Every row comes from one small tree of marks. The marks that hang from a mark follow it in brackets, in alphabetical order. Every link used is in the known rows. Which tree was each row made from?
Known rows
tove(dulaf moku pivag viso): [ 12.0  23.3   4.3  -4.2 -22.3 -15.0  14.6  20.2  21.3   9.4 -12.1  -2.5
   4.2  23.8  32.1  21.9 -18.5 -19.5 -18.0   4.1]
viso(tove(pivag)): [ -8.8   7.8 -10.5 -29.3  -3.2  23.8   1.6   2.3 -24.5  -3.8  -3.4  10.4
   4.6  44.5  43.8 -14.4   3.5   0.1  36.7 -13.0]
viso(tove): [ -4.1  -7.9 -21.5 -17.2  -4.6  26.6 -19.7 -13.1 -30.8 -12.4   2.1   3.9
 -10.2  27.1  24.2 -15.0   9.9   2.4  48.2  -5.9]
tove(dulaf pivag(mavan(didib zesa)) viso): [-13.8  11.5  23.8  14.2 -11.2 -28.3   2.3  44.6  20.2   1.2  -9.4  -9.2
  -6.7  -3.9  17.4  10.5 -41.4 -20.8 -27.5   6.2]
viso(tove(dulaf moku pivag(mavan(didib)))): [ -4.5  20.7   2.4  -1.7  20.2   3.4  -6.3  30.1  -6.5  -3.5 -15.2   2.8
   5.3 -23.3  30.2   3.6  -4.9   4.3  -0.8 -15.4]
pivag(tove(dulaf viso)): [  8.3 -15.6  -4.2  15.4 -33.2  -5.3 -19.1   6.8   7.2 -14.9   3.7 -23.9
   5.1   8.8  -0.7   3.8 -15.8  -2.2  -9.3   4.2]
pivag(mavan tove(dulaf)): [ -3.0 -19.7  -4.2  16.6  10.0   4.2 -13.4 -19.6  -8.4 -11.1   9.6 -43.3
   0.1  -8.8 -19.2   1.5  -6.4  28.3 -12.8  -1.2]
pivag(mavan(zesa) tove(dulaf moku)): [-12.2 -12.3  -5.5  18.8  36.3 -11.6   0.4 -28.9   7.9 -20.2  17.1  -3.5
   2.9 -31.5 -38.5   3.5   6.9  16.1 -14.2  22.2]
pivag(mavan tove(moku)): [ -0.8 -20.4  -2.5  14.9  16.7   0.5   3.9 -25.0  -5.0 -10.6   3.4   4.1
   3.2 -24.4 -49.3 -13.4  26.5  29.9 -10.5  -5.0]
didib(mavan(zesa)): [-29.7  -5.8 -32.0 -13.8  25.7  13.3   1.9 -20.4   1.4  -3.2  25.3 -16.7
   0.5  16.0  20.3 -20.7   4.8   5.2  27.6  20.2]
pivag(mavan): [  0.1 -12.9  -2.3   0.9   5.0   8.6  -6.8 -23.7 -14.5   7.7   7.1 -23.5
 -20.8  11.4 -13.9  -6.3   2.3  17.7   5.3  -5.3]
mavan(didib zesa): [-18.9 -10.2  -5.7   4.2  -5.6  -1.9 -12.1   6.6 -11.4   5.4  15.6  14.2
 -16.8  -2.0  -3.4 -23.1  -4.5 -21.9  33.0  12.0]
pivag(mavan tove(dulaf moku viso)): [ 13.6  -7.8   7.7  26.8  -5.0 -17.7  -5.8  -0.4  19.6 -19.1  -6.5 -11.6
   0.6 -27.3 -29.2  13.7  -3.5  13.5 -34.4  -1.8]
dulaf(tove(viso)): [ 28.1 -23.7  -2.0  -4.3 -50.2  14.9 -18.1 -14.7  -2.2  12.5   8.1  -5.5
  -7.2  11.9 -11.6   5.4   4.2 -20.4  16.3   2.2]
viso(tove(dulaf pivag)): [ -9.6  14.6 -12.6 -24.2   2.3  21.2  -8.2   7.8 -20.7  -3.1  -2.9 -16.9
   7.3  43.7  64.4   7.6 -13.4  -6.4  25.1  -3.1]
pivag(mavan tove(viso)): [  5.8 -26.3   8.1  18.0 -23.2  -9.0  -5.4  -2.9   5.4 -18.0  -7.1  -8.3
  -1.3  -9.5 -36.6 -13.7   0.5  17.7 -22.4 -10.3]
viso(tove(moku pivag)): [ -2.6  12.9 -11.7 -26.9   9.5  17.5  11.9  -1.1 -16.5  -4.8  -9.4  30.6
   8.6  24.9  32.5  -7.4  17.3   0.5  31.7  -9.9]
zesa(mavan): [ -1.5  -4.9 -11.2  -8.9 -12.8  14.4 -12.7 -29.6 -17.2  21.3   2.2 -28.8
  10.3  19.7  14.4 -54.3   3.8   8.6  28.5   1.2]
tove(moku): [  7.3  -2.5 -13.4  -6.8   0.4   7.7   1.6 -20.7  -7.7  12.0   5.7   9.6
 -12.3   9.6  -5.4  -8.1  14.7  -2.1  25.9   2.2]

Which tree is each row?
[ -3.9  19.8   9.4  12.8  14.2 -12.6   7.1  28.9   9.3  18.4  -6.6 -15.8
  -1.0 -18.4  14.4  11.1 -11.1   0.3 -21.7  -7.9] -> tove(dulaf moku pivag(mavan(didib)))
[  3.4   7.1 -23.5 -11.0  12.4  19.3 -20.2 -12.5 -14.5 -10.2   3.6   2.6
  -6.4   6.3  31.9   6.3   6.9  -1.1  34.0   6.4] -> viso(tove(dulaf moku))
[-15.7 -16.7  16.6  34.8 -11.1 -26.1 -21.9  26.4  17.2 -23.7   3.0  -7.5
  -1.3 -38.8 -27.5  -4.3 -20.6  -7.6 -25.6  13.8] -> pivag(mavan(didib zesa) tove(dulaf viso))
[ -6.8 -26.7   3.9  25.1  -5.2   3.1 -16.7   8.1 -12.5  -7.9   5.0 -12.3
   0.0 -33.5 -38.2 -28.0  10.7  17.9  -4.4 -17.9] -> pivag(mavan(didib) tove)
[-23.9   3.8  14.3   5.7  10.0 -12.2   9.9  16.6  -3.7   6.3   1.5   5.8
  -7.7  -0.3  -6.1 -14.5 -12.3  -7.6   0.5  -0.3] -> tove(pivag(mavan(didib zesa)))
[ -0.5  10.4   7.3  -7.1  15.6   0.5  25.3  -9.0  -1.1  15.7  -5.9   4.6
  -2.2  12.5  -4.4  -1.0  10.3  15.6 -13.2 -10.8] -> tove(moku pivag(mavan))
[ 12.8 -12.8  -4.3  14.1 -28.1  -8.0  -1.7  -1.9   9.7 -15.7  -4.7  26.6
   4.5 -12.1 -31.6 -10.6  18.5   1.2  -2.8  -2.3] -> pivag(tove(moku viso))
[ 0.0 22.7 -8.3 -8.9  6.5 -0.7 13.3  0.1  6.3 20.8  1.9 -9.9  3.3 29.9
 33.8 16.6 -8.4 -6.3  0.2  4.5] -> tove(dulaf moku pivag)
[ -9.0  16.1   5.9  -3.9  13.9   4.7   2.7  25.3 -13.1  -3.6 -18.7  29.0
   3.1 -19.7  10.7 -17.2  15.0   7.2  11.9 -22.5] -> viso(tove(moku pivag(mavan(didib))))
[  6.7  12.4  16.8   1.0 -16.0 -13.1   8.9  19.4  16.1   7.5 -16.2 -38.2
  -3.6  28.0  29.2  21.5 -36.3  -0.1 -35.1  -4.3] -> tove(dulaf pivag(mavan) viso)
[-18.5  21.0  -2.0 -15.0  45.0  -1.0   8.5  -5.4  -1.6 -16.0  -0.6  11.2
   0.3   2.3  20.3  15.0  -7.6   3.7   4.2  15.1] -> viso(tove(dulaf moku pivag(mavan(zesa))))
[ 25.6  -7.6   6.2 -17.0 -47.2  10.4   3.8   1.7   3.3  24.3  -1.3  -1.1
   8.3  30.6   4.3   9.8  -0.2 -21.6   2.9  -4.3] -> dulaf(tove(pivag viso))
[-19.4  13.1   1.6 -19.6  39.1   2.3  17.7  -9.9  -8.4 -15.2  -3.3  39.1
   0.7   3.3   3.5  -8.0  11.0   8.6  15.7   8.5] -> viso(tove(moku pivag(mavan(zesa))))
[  3.1  -7.7 -16.7   8.3   7.4   1.4  -8.2 -19.1   1.1  -2.8  13.2 -11.8
   8.8  -8.0 -11.7   1.6   9.5   7.9   2.2   9.9] -> pivag(tove(dulaf moku))
[ -2.1  17.9  -1.3 -14.1  28.9   6.9   3.8   1.2  -8.6  -6.3  -8.5  -6.7
   1.7  10.4  31.9  15.4  -0.9  14.7   0.0  -2.8] -> viso(tove(dulaf moku pivag(mavan)))
[ 23.2   1.7  21.9   6.0 -32.9  -7.2   4.2  26.0  11.6  19.9 -11.4  18.3
   6.9 -31.3 -25.6   7.1   9.6 -18.2 -21.1 -13.9] -> dulaf(tove(moku pivag(mavan(didib)) viso))
[ 37.0 -13.4  -3.9  -3.2 -38.5   8.3  -8.9 -17.8   6.3  15.0   4.8  16.9
  -3.5  -5.0 -24.2  12.2  19.1 -21.4   9.4   5.4] -> dulaf(tove(moku viso))
[ 13.4  -4.3  -4.5  16.2 -20.7 -11.3  -7.6   2.9  18.2 -13.1   0.2  -0.7
   9.6 -12.4 -11.4   9.2  -2.1  -4.3 -14.8   6.6] -> pivag(tove(dulaf moku viso))
[  8.2  25.4  23.5  16.8 -15.4 -24.9   6.2  49.3  24.6   9.9 -23.1  -4.6
  -3.2 -18.4  14.8  17.2 -22.5 -14.0 -37.8 -10.1] -> tove(dulaf moku pivag(mavan(didib)) viso)
[ -1.2  -2.3  12.1   5.4  12.3  -0.2   8.7  -0.3  -1.3  19.5  10.9  29.5
   4.2 -36.0 -40.9   1.0  17.7 -13.4   0.6   7.6] -> dulaf(tove(moku pivag(mavan(didib zesa))))
[-20.4 -29.9  -1.6  11.0  19.6  -4.7   0.1 -29.7  -9.7 -19.0  18.9   1.9
  -3.7 -12.9 -44.8 -17.9   5.0  18.2  -2.2  10.4] -> pivag(mavan(zesa) tove)
[ 12.9  -0.7  19.2  -5.4  -6.9  -9.4  18.7 -13.7  17.2   9.5  -0.4  32.7
   1.9  -9.6 -32.6  17.4   7.5 -15.1 -16.7  14.3] -> dulaf(tove(moku pivag(mavan(zesa)) viso))
[ 12.7  21.3  14.6   5.6  -3.4 -21.3  14.8  19.1  26.2   7.8 -16.2 -13.2
  -4.0   7.4  17.5  23.5 -21.8  -1.9 -40.1  -3.6] -> tove(dulaf moku pivag(mavan) viso)
[ -0.8  -4.0   6.6 -11.3  20.5   3.2  19.1 -32.9  -0.3  17.3  16.1  21.4
   4.3 -10.6 -34.7  13.0  17.0  -0.9  -0.5  14.6] -> dulaf(tove(moku pivag(mavan(zesa))))
[ -1.9  22.0 -13.3 -24.2  12.4  15.0   3.5   3.3  -9.6  -3.3  -5.7   7.5
  11.7  24.9  49.6  11.5  -2.0  -2.1  21.9   0.3] -> viso(tove(dulaf moku pivag))
